In the rows, zero is written as 128.
Known rows, with every step that occurs
vegapif -> sotudem: [148 119 101 114 135  98 121 146  91 114  78 151 112 119 135 129 104 106
  90 165  97 165 133  82 141]
tebes -> suru -> vegapif -> sotudem -> guliv: [158 112 115 113 115  93 134 134 115 102  69 181  75 131 112 128  81 123
  70 129  92 158 145  35 159]
suru -> vegapif -> gogof: [149 121 104 115 141  92 113 143  88  99  96 168 118 115 123 125  87 113
  90 147  62 139 148  70 145]
tebes -> gogof -> vegapif -> sotudem: [114 105  93 126 119  81 142 131  85 112  54 161  84 109 116 150  82 127
  96 152  89 159 148  72 161]
vegapif -> gogof -> guliv -> sotudem -> peges: [154  83  98 117  94  66 112 146 100  93  74 156  89 134 159 127 109 118
  65 199  83 143 156  92 144]
gogof -> guliv -> suru -> vegapif: [129  85 116 137 110  99 101 134  98 107  90 134 106 137 103 137 109 124
  85 137  84 170 134 106 132]
gogof -> tebes -> suru: [147 124  96 144  93  97 142 123 120 138 103 138 106 129 138 129 100 116
  73 149 103 162 130  80 143]
guliv -> suru -> vegapif: [129  99 115 140 138 112 103 137 109 109 109 142 103 124  96 141 112 103
  86 127  81 160 136  87 135]
guliv -> sotudem -> peges -> suru -> vegapif -> gogof: [125 105  97 124 129  84 106 132  97  57 107 173  81 110 148 116  91 107
  66 153  60 138 163  41 157]
vegapif -> gogof -> guliv: [157 105 110 119 110  81 112 152  84 116  77 157 132 134 142 119 104 117
  90 177  89 153 138 106 141]
vegapif -> suru: [136 106 125 112 145 134 123 151 105 125 103 132 132 116 120 148 112 102
 104 158 102 164 127  97 132]
sotudem -> guliv -> suru -> vegapif -> gogof: [149  83 130 139 136  98  95 150 117 101 104 183  95 130 104 138 117  94
  80 136  87 151 144  57 150]
vegapif -> gogof -> tebes -> suru: [161 128  94 140  99  84 141 131 116 127 103 167 120 126 147 117  90 104
  74 171  96 151 136  65 151]
guliv -> sotudem -> peges -> suru -> vegapif: [113 102  97 128 122  96 109 124 101  70 108 145  69 114 136 125 101 118
  67 131  66 151 156  58 151]
sotudem -> peges -> gogof -> guliv -> suru: [133  60 121 144  91  92 108 137 107  96  86 152 110 138 118 136 123  97
  92 168 111 145 135 117 136]
tebes -> gogof -> vegapif -> sotudem -> peges -> suru: [ 98 102  92 135 113  84 134 125  86  71  69 165  72  96 133 142  85 121
  92 152  80 150 154  59 170]
sotudem -> guliv: [154  97 125 128 124 105 112 152 113 135  92 148  95 134 121 139 133 110
  84 130 105 158 136  87 146]
vegapif -> sotudem -> peges -> suru: [131 117 100 125 128 100 113 141  93  73  92 155 100 105 151 121 107  99
  86 165  88 156 140  69 151]
sotudem -> peges -> suru -> vegapif -> gogof -> guliv: [132 109 104 123 107  81 102 134  79  54  90 163 108 113 145 114  86 129
  86 158  57 140 153  76 152]
guliv -> suru -> vegapif -> sotudem -> peges: [133  94 102 129 129  98 107 137 109  70  91 154  80 111 118 146 102 102
  79 164  75 149 145  69 140]
guliv -> sotudem -> peges: [141  91  96 123 115  91 120 142 115 109  93 134  74 126 144 142 122 109
  65 165  87 144 151  90 140]
sotudem -> peges -> suru -> vegapif -> gogof: [132 119 101 125 134  94 105 137  91  56 110 170 107 103 139 118  91 107
  86 146  54 130 154  58 154]
gogof -> tebes -> suru -> vegapif -> sotudem: [139 136  85 126 100  86 144 110 102 102  85 157  89 115 135 125  65 130
  71 153  84 167 140  43 149]
gogof -> vegapif -> sotudem: [142 118  91 116 121  83 119 138  90 109  72 152  85 115 131 148  86 126
  87 163  90 165 141  77 144]
peges -> sotudem -> guliv: [142  89 121 130 127 101 119 134 117 138  87 165  85 136 123 145 112 109
  91 134 117 147 121  93 144]
gogof -> guliv -> sotudem -> peges -> suru -> vegapif: [112  91  99 125  94  83 105 121  90  66  89 139  71 126 143 121  97 140
  66 143  69 160 154  76 148]
tebes -> suru -> vegapif -> gogof -> guliv: [160 114 107 115  98  78 130 135  98 100  72 175 118 137 120 112  66 132
  77 152  72 145 148  72 151]

Rows
[121 126  89 144 112  85 109 119  90  58 121 158  98  96 161 122  90 118
  81 159  59 141 150  52 154]	sotudem -> peges -> suru -> vegapif -> gogof -> tebes
[154 102 117 117 127  97 116 150 102 118  74 163  90 127 131 135 120 108
  85 153 110 168 136  67 149]	vegapif -> sotudem -> guliv
[119 130 102 118 144 103 111 129  78  77  93 162 107 107 128 113  83 115
  91 130  76 171 138  50 152]	peges -> suru -> vegapif -> sotudem
[154 100 102 113  92  67 132 129 104 100  69 179  93 143 128 109  67 131
  58 159  77 154 155  57 154]	tebes -> suru -> vegapif -> gogof -> guliv -> sotudem
[146 107 114 112 130  93 115 139  96  96  73 164  77 121 120 138  98 127
  82 135  87 162 144  51 152]	suru -> vegapif -> sotudem -> guliv
[126  73 127 145 134 107 105 124 127 116 100 172  72 135  96 153 107 105
  85 117 106 151 125  78 142]	peges -> sotudem -> guliv -> suru -> vegapif
[139  91 109 126 115  97 124 138 102  99  93 155 109 119 127 135 110  98
  98 154  95 126 143  98 141]	sotudem -> peges -> gogof
[130 105 116 111 131 119 120 143 102 119  96 134 105 112 115 167  94 122
 100 158  94 164 134  93 135]	gogof -> vegapif -> suru
[120 107  87 127 101  78 129 108  84  64  85 162  84  99 147 137  74 125
  91 171  82 141 148  55 148]	suru -> vegapif -> sotudem -> peges -> gogof -> tebes
[134  88  93 143  72  77 149 107 127 107  96 162  74 132 148 127  93 106
  61 167 112 141 148  60 152]	guliv -> sotudem -> peges -> gogof -> tebes -> suru
[136 130  93 138  96  95 141 110 113 117 104 141  95 122 125 130  80 133
  73 131  79 158 138  64 146]	gogof -> tebes -> suru -> vegapif
[132 107  94 139  80  86 146 101 113  84  99 162  87 116 128 132  71 122
  78 143  84 128 149  61 150]	sotudem -> peges -> gogof -> tebes -> suru -> vegapif
[131 109 101 154 121  92 105 126 104 100 119 158 109 114 129 134 101 102
  83 161  80 160 139  66 140]	guliv -> suru -> vegapif -> gogof -> tebes
[116  89 113 132 101  91 139 137  84 131  60 137 118 131 116 132 110 130
  99 143  95 160 137 117 151]	tebes -> gogof -> guliv
[ 99  74 119 147 109  97 123 126  93 109  73 142 106 131  87 139 104 124
  94 127  83 164 139 103 150]	tebes -> gogof -> guliv -> suru -> vegapif
[139  92 118 157 113  91  98 131 116 104 114 170  87 125 125 142 117 104
  76 150  92 161 141  51 149]	sotudem -> guliv -> suru -> vegapif -> gogof -> tebes
[123  97 101 134 119  98 110 136 109  91 107 142  80 121 150 122 121 101
  68 147  90 155 147  74 148]	guliv -> sotudem -> peges -> suru
[136  69 131 150 130 109 106 135 134 138  99 170  84 142 107 150 128  86
  86 135 129 156 115  93 140]	peges -> sotudem -> guliv -> suru
[151  90 105 118 105  71 113 147  90 117  74 160 108 142 149 117 105 116
  71 183  95 162 147  91 144]	vegapif -> gogof -> guliv -> sotudem
[144 108  91 133  81  80 151 113 111  90  81 174  94 117 150 124  79 104
  79 183 112 142 141  55 153]	vegapif -> sotudem -> peges -> gogof -> tebes -> suru
[134 104 100 116 116  79 125 129  83 100  67 177  95 118 122 139  76 114
 100 159 103 155 142  70 148]	peges -> gogof -> vegapif -> sotudem
[151  85 120 140 114  88 101 155 101 116  89 160 131 140 124 123 120  95
  87 176 101 163 132 106 138]	vegapif -> gogof -> guliv -> suru
[141 114  92 108 127  90 120 134  92  70  78 149  82 104 133 142  87 124
  84 162  64 140 152  69 143]	suru -> vegapif -> sotudem -> peges
[148 123  95 139 114  87 120 136  95 121 107 151 121 116 155 128 107 106
  87 178  92 154 136  81 141]	vegapif -> gogof -> tebes
